What can hang from each mark:
N: L Q
Z: G
C: Y
Y: C U V
W: L
G: L Z
U: W
F: V
V: F Y
L: G N
P: F

Every row comes from one small tree of marks. The marks that hang from a mark follow it in brackets, in alphabetical order. Every link used is in the known rows. Which tree was each row made from?
Known rows:
L{G{Z} N}: [ -8   8   5   0   1   2   2   2  -9   9   1  -1  -3  -1 -16  -5   6   4
  -3   1   4 -18 -12  -1  -8  17  -6   7  -3   3  -6 -10  -4   6   2   4
   8  -6   1  -1   6   1  -9   6]
L{G N}: [  0   3   5  -5   0   1  -2   0   1   4   2  -3  -2   0  -8   0   2  -3
  -3   0   9 -14  -6  -2  -7  13  -5   5  -5   4  -8  -9  -2   4   1  -1
   1  -6  -1  -1   8   2 -12   5]
F{V{Y{C U{W{L}}}}}: [ 11  -1   3   0 -14   7  -4 -10   5  22  -3   0   5   4   1  25   3  -3
 -11  -8 -21   9   0  -1   2   0   0 -13   3   3  11   0  -5 -15   5 -14
  10  -8   6   5   3   2  -1   9]
N{L{G} Q}: [ 10   8   0  -3   1   2  -2 -12   6  -9  -1  -2  -4  -3 -19  -1   6   1
  14 -10  24 -11  -2   0  -4   5   4   8  -4   9  -6 -16  -3  12  -6 -17
  -7  -6  -3   0   1   4   0   9]
W{L{G N}}: [ 11   4   7 -10   3   1  -6  -1   2  12  -1  -7  -1   0 -15  -1   4   1
   0  -1   9 -20  -6  -2  -7  19  -5   8  -4  10 -13 -12  -1   5  -3  -9
   1 -11   7   3   8   2 -17   4]
N{L{G{Z}} Q}: [  2  14   1   2   2   4   2  -9  -3  -4  -1   0  -5  -5 -25  -5  11   9
  15  -9  20 -17  -9   2  -5   7   2   9  -2   7  -4 -16  -4  14  -5 -13
  -1  -5  -1   1  -1   4   3  10]
C{Y}: [ 0 -4 -5  0 -7  4 -4 -2  7 10  1  3 -1 -5  1  4  2 -5  2 -3  4  3  2  4
  2  0  1 -5  3  0  5  2 -1 -8  3  0  1 -1  4  2 -2 -1 -1  1]
F{V{Y}}: [  1  -3   5   7 -10  -1   2   4   0   4   1   4   4   2   2   9   1  -4
  -4  -5  -2  -1   3   5   4   1  -5  -8   0  -2  13   9   2  -4  -1  -2
   3  -1   1   3  -7   1   4  -1]
C{Y{U{W{L{N}}} V{F}}}: [ 27  -4  -2  -4 -13   6  -7  -2   8  40   3  -5   2  -1  -2  29   4  -7
 -14  -2  -3  10  -2  -1  -6  -2   1 -16   2   5   4  -8   0 -12 -10  -7
   8   2   1   0  15   1  -9   8]
W{L{G{Z}}}: [  2   8   6   0   3  -2   3   1  -1  15  -9  -3  -1  -4 -20  -3  10  14
   5  -2  -2 -20  -8  -1  -3  17  -3   6   3   4  -8  -9  -3   7  -2  -5
   9 -12  13   2   0   2  -5   5]
N{Q}: [ 6  3 -1  1  0  2  1 -3 -1 -8  2 -1 -2  3 -6 -3  1  2  6 -1 12 -2  1  1
 -1 -3  1  2 -4  5 -4 -6  1  4  2 -6 -4 -2 -3 -1 -1  2  2  0]
C{Y{U{W{L}} V{F}}}: [ 24  -5  -4   0 -14   2  -4  -4  14  37  -4  -2   3  -4   0  30   4  -2
 -10  -5  -7  14   2   0  -1  -7   4 -19   8   0   6  -3   0 -13 -11  -8
   8   2   4  -1   9   1  -1   7]
V{F Y{C U{W{L}}}}: [ 14  -3   5  -3 -10   1   7  -9  16  27  -8  -4   5   5  -4  26   3  -6
  -8  -8 -18   6   8   2   1  -3   2  -8   5   3  11  -2  -5 -19   1  -6
  10  -3   7   6  11   0   1   6]
V{F}: [ 5 -4  2  5 -2 -7 11 10  4  5 -3 -2  1  1  0  3  1  0 -2 -2 -2 -3  5  3
 -2 -4  0  1  4 -3  5  0  5  0 -8  1 -3  4 -3 -1  0  1  4  1]
N{L}: [  7   4  -2  -4   2   3  -3  -4   0  -3   1  -1   0  -3  -7   2   3  -2
   7  -6   8  -2  -2   1  -1  -1   2   2  -1   6   3  -6  -1   5  -7 -11
  -3   2  -2   4   0   1   3   6]
P{F{V{Y{C U}}}}: [ -2  -5   2  12 -20   0   9   8   0   6   5   6   5   4   0  25   3  -8
 -11  -9 -27  11   3   1   5   1   8 -14   4 -15  20   4   1 -14   1  -7
   1   5  -6   0  -6   2   8   7]
V{Y}: [-2  0  5 -1 -4  1  1 -2  4  5 -2  3  3  0 -1  6  0 -6  2 -4  3  0  5  5
  4  2 -3 -3 -1  1  7  7 -4 -8  3  7  4  1  4  5  0 -1  3 -3]
U{W{L{G{Z} N{Q}}}}: [ 14  13   5  -6   3   4  -4  -7  -7  17  -2  -9  -3   3 -23  -2   7   9
   0   2  16 -24 -14  -5 -12  11  -9  12  -4  17 -16 -20  -5   9  -1  -7
  13 -15   7   3  13   4 -16  13]
Z{G{L{N}}}: [  3  14  -5   0   5   1   2   3 -11  15  12   2  -9   5  -6 -13  11   4
   5  -1  12  -7  -7  -2  -8  18  -9   8  -8   5  -2  -8   0   4  -3   1
   2  -6  -1   4   7  -2  -6   5]
V{F Y{U{W}}}: [ 11   0   7   2 -11  -3   7  -8  13  21  -6  -1   3   5   1  22  -3  -8
  -8  -5  -3   7   5   2   2  -8   1  -8   3   2  13   0  -6 -14  -9   9
  10   3  -7   3   8  -1   2   5]
G{Z}: [ -8   5   1   5   1   2   5   3 -11   5  -1   2  -1  -2  -7  -4   5   9
   0   1  -4  -6  -6   1  -1   3  -2   1   2  -1   2  -1  -1   2   1   4
   7   0   3   0  -3  -1   4   2]
Y{V}: [  1  -2  -2   1  -4   2  -2   1  -3   3   2   3   2  -2   4  10   2  -1
  -4  -1  -5   7   0  -1  -1  -2   0 -10   1  -8   1   4   2  -1   3  -3
   0   4   5  -5   3   2   5   0]
U{W{L{G}}}: [ 15   3   5  -7   1  -5  -5 -10  12  16 -10  -7   2  -3  -8   6   1   5
  -2  -2   4 -14  -6  -6  -4   8  -5   5   3   8 -12 -10  -5   3  -5  -6
  11 -14  10   4  10   4 -13   9]
G{L Z}: [ -3  10  -2   7   1  -3   9   0 -19  14   5   2  -4   0 -12  -5   9  15
   3   1   0  -6  -5  -1  -1   7  -8   6  -1  -1   2  -4  -3   2  -5   2
   8  -3   3   0  -2  -3   2   4]

Write each row's tree:
[ -4  11   3   1   1   0   3  -6  -2   3  -4   1  -2  -8 -20  -2  11   8
   9  -8   6 -16 -10   0  -4  11   1   7   2   3   0 -11  -4  11  -7  -9
   4  -4   1   2   0   3   2  10] -> N{L{G{Z}}}
[ 13  -7  -6   5 -18   1  -1  -5  15  29  -1   2   2  -4   7  30   2  -8
 -12  -5  -8  20   1  -1  -1 -11   4 -21   7  -7  11   0   1 -15  -7   1
   7   6  -4  -4   9   1   3   7] -> C{Y{U{W} V{F}}}
[ 17  -2   6  -8 -10   5   4  -5   8  31   0  -7   5   8  -6  24   3 -10
 -13  -5 -12   1   4   2  -4   2  -2  -5   0  10   8  -7  -6 -18   1  -4
  10  -3   4   7  17  -1  -7   7] -> V{F Y{C U{W{L{N}}}}}
[  9   6   0  -2  -9   4  -7 -17  11  35  -9  -2  -2  -7 -16  13   7   7
   0  -5  -2  -5 -12  -4  -2  12   1  -5   8   7  -3 -12 -10  -6  -5  -4
  18 -14   8   4   6   1 -11  13] -> C{Y{U{W{L{G{Z}}}}}}
[  8  17  -6   2   5   4   2   0 -12   8  13   0 -13   9 -11 -16  14   6
  10  -2  26  -8  -6  -1 -10  15  -7  11 -12   9  -6 -13   0   7  -1  -4
  -3  -8  -5   1   6  -1  -5   5] -> Z{G{L{N{Q}}}}
[ -6  -4  -6   1 -10   9  -1  -7  -1   7   6   5   0   0   3  21   4  -5
  -7  -6 -24  23   2  -2   1  -1   8 -18   1 -11   4   0  -1 -11  11 -10
  -3   5   1  -8   6   0   8   2] -> Y{C U V}
[ 18   3   3 -11   3   3  -9  -3  -5  18   0  -9   2   4  -3   4   0  -2
  -9   5   6 -11  -7  -5  -8   4  -8   4  -4  16  -9 -10  -3   0  -3  -4
  10  -8   4   5  13   0 -16   7] -> U{W{L{N}}}
[ 23  -4   0   1 -15  -1  -2  -9  23  39  -9  -2   2  -8  -7  31   6  -1
  -8  -9  -4   5  -1  -2  -3   3   3 -16   8  -2   1  -8  -2 -10 -11  -9
   9  -4   7  -2  11   4  -5   8] -> C{Y{U{W{L{G}}} V{F}}}
[ 11   3   2 -12  -5   6  -7 -16   7  24   0  -8  -1   3 -11  15   3  -4
 -10  -4 -10  -4  -9  -8  -9  12   0   0  -2   9 -10 -17  -9  -7   6 -14
   9 -13   5   2  17   1 -17  14] -> Y{C U{W{L{G N}}}}
[  8  -8  -5   6 -16   3   2   2  12  22   1   5   0  -5   1  24   4  -6
  -6  -8  -7  18   5   4   2  -5   8 -21   6 -11  12   2   4 -11  -6  -4
  -2   9  -3  -5   2  -1   8  -1] -> C{Y{U V{F}}}
[ -3  11   4   1   0   6   3   0 -11   1   4  -2  -6   3 -22  -7   9   5
   4   0  17 -19 -11  -1 -10  14  -6   9  -5   6 -11 -15  -3   9   4  -2
   3  -8  -1  -3   4   1  -7   7] -> L{G{Z} N{Q}}
[  4  -5   4   2 -15   1  11  -9  14  20  -4   0   4   4   3  26   0 -10
 -10  -9 -19  12   8   2   0  -8   3  -9   5  -3  14   1  -6 -21   3   4
   9   4   0   3  11  -1   6   7] -> V{F Y{C U{W}}}
[  8  -1  -6  -3 -11   6  -9 -17  11  21  -1   1  -2  -2   4  17  -2  -7
  -6  -3  -1  15  -5  -2   0  -6   4 -11   4   4   5  -4  -8 -12  -2   1
   9  -2  -5   3   6  -1  -6   7] -> C{Y{U{W}}}
[ 13   0   4  -5 -13  11  -7  -7  -1  25   4  -2   5   8  -1  24   3  -9
 -16  -5 -15   3  -4  -1  -2   4  -4 -10  -4   9   8  -5  -5 -14   6 -14
  11  -7   3   6   9   0  -9  10] -> F{V{Y{C U{W{L{N}}}}}}
[ -2  12   0   2   3   2   4   3 -26  19  11   0  -6   4 -13  -8   8  10
  -2   5   6 -11  -9  -1  -7  12 -12   9  -6   6  -1  -9  -4   2  -4   2
   7  -4   0   1   4  -4  -5   5] -> G{L{N} Z}
[ 17   5   6 -11   3   0  -8  -8   6  20  -3 -10   1   1 -10   4   2   0
  -7   3   9 -19  -9  -7  -9  12  -8   8  -2  15 -14 -14  -5   3  -4  -5
  11 -14   7   4  16   3 -21  10] -> U{W{L{G N}}}
[ -1   7   7  -4  -9   5   2 -18   8  29 -10  -1   2  -1 -17  19   7   3
  -2  -9 -16  -5  -6  -2   0  14   0  -4   5   5   2  -8 -13 -13   9  -3
  21 -13  15   6  10   1  -4  11] -> V{Y{C U{W{L{G{Z}}}}}}
[ 17  -5  -2  -1 -11   1   4  -3   6  27  -3  -3   4   2   1  30   5   1
 -14  -5 -25  14   3  -4  -3  -7   4 -15   6  -4   4  -6   1 -12  -1 -14
   6   1   7  -4  13   3   4   9] -> Y{C U{W{L}} V{F}}
[  0  -3  -6  -2 -12   8  -4 -13   2  15   3   2   2   1   8  27   0  -7
 -13  -5 -23  24  -2  -7  -1  -7   6 -18   2  -8   3  -2  -4 -15  11  -8
   6   3   0  -5  13   1   4   8] -> Y{C U{W} V}
[  5  -1   7   4  -9  -1   9  -1  12  14  -5   1   2   4  -5  17   1  -7
  -3  -7  -3   7   9   6   4  -1   4  -8   1  -1  15   2  -2 -11  -7   5
   1   4  -6   2   1  -2   6  -2] -> V{F Y{U}}
[ 17   1   0  -7  -9   3 -12 -21  23  30  -7  -4  -1  -6  -9  17   2   0
  -1  -7   3   1  -6  -4  -1   9   3  -6   6   8  -4 -11  -9  -8  -6  -9
  11 -13   6   4   8   2 -15  10] -> C{Y{U{W{L{G}}}}}
[  3   9   8  -4   3   3  -1   3  -8  18  -2  -5  -2  -1 -22  -5  11   9
   0   1   5 -24 -12  -1  -9  22  -6   9  -2   9 -11 -14  -3   8  -2  -4
   8 -12   9   3   6   1 -13   6] -> W{L{G{Z} N}}
[  2   0   5   6 -12   4  -2  -3   2   6   1   6   2   4   1  16   0  -6
  -6  -7  -7  10   0   3   6   1   1 -14  -2  -2  15   5  -2  -7  -4  -4
   2   0  -8   1  -6   0   4   1] -> F{V{Y{U}}}
[  4  15  -1   3   3   5   6   0 -27  10  15  -1  -8   8 -20 -11  11  11
   3   4  17 -13  -7  -1  -9   9 -11  11 -10  10  -4 -14  -2   6  -2  -4
   3  -6  -3   0   2  -4  -4   6] -> G{L{N{Q}} Z}
[ -2  -5   3   3 -13   3  14  -2  12  13  -2   3   2   4  -2  20   3  -9
  -5 -10 -18  12  11   7   3  -2   6  -9   3  -6  16   3  -3 -18   4   0
   0   4   0   1   3  -2  10  -1] -> V{F Y{C U}}
[ -7  -6   2   7 -13   3   5   4   0   3   3   6   5   1   5  12   3  -6
  -6  -8 -18   3   5   4   5   0  -3  -9   2  -6  15  10   2 -11  11  -7
   1   0   7   1  -4   1   7   2] -> F{V{Y{C}}}
[ -8  -1   1  -3 -11   8   3 -11   8   9   1   5   1   4  -1  17   1 -11
  -1  -8 -16  14   7   4   5   3   7 -11  -1  -3  12   3  -7 -18  12  -2
   2   0   2   2   3  -3   6  -1] -> V{Y{C U}}
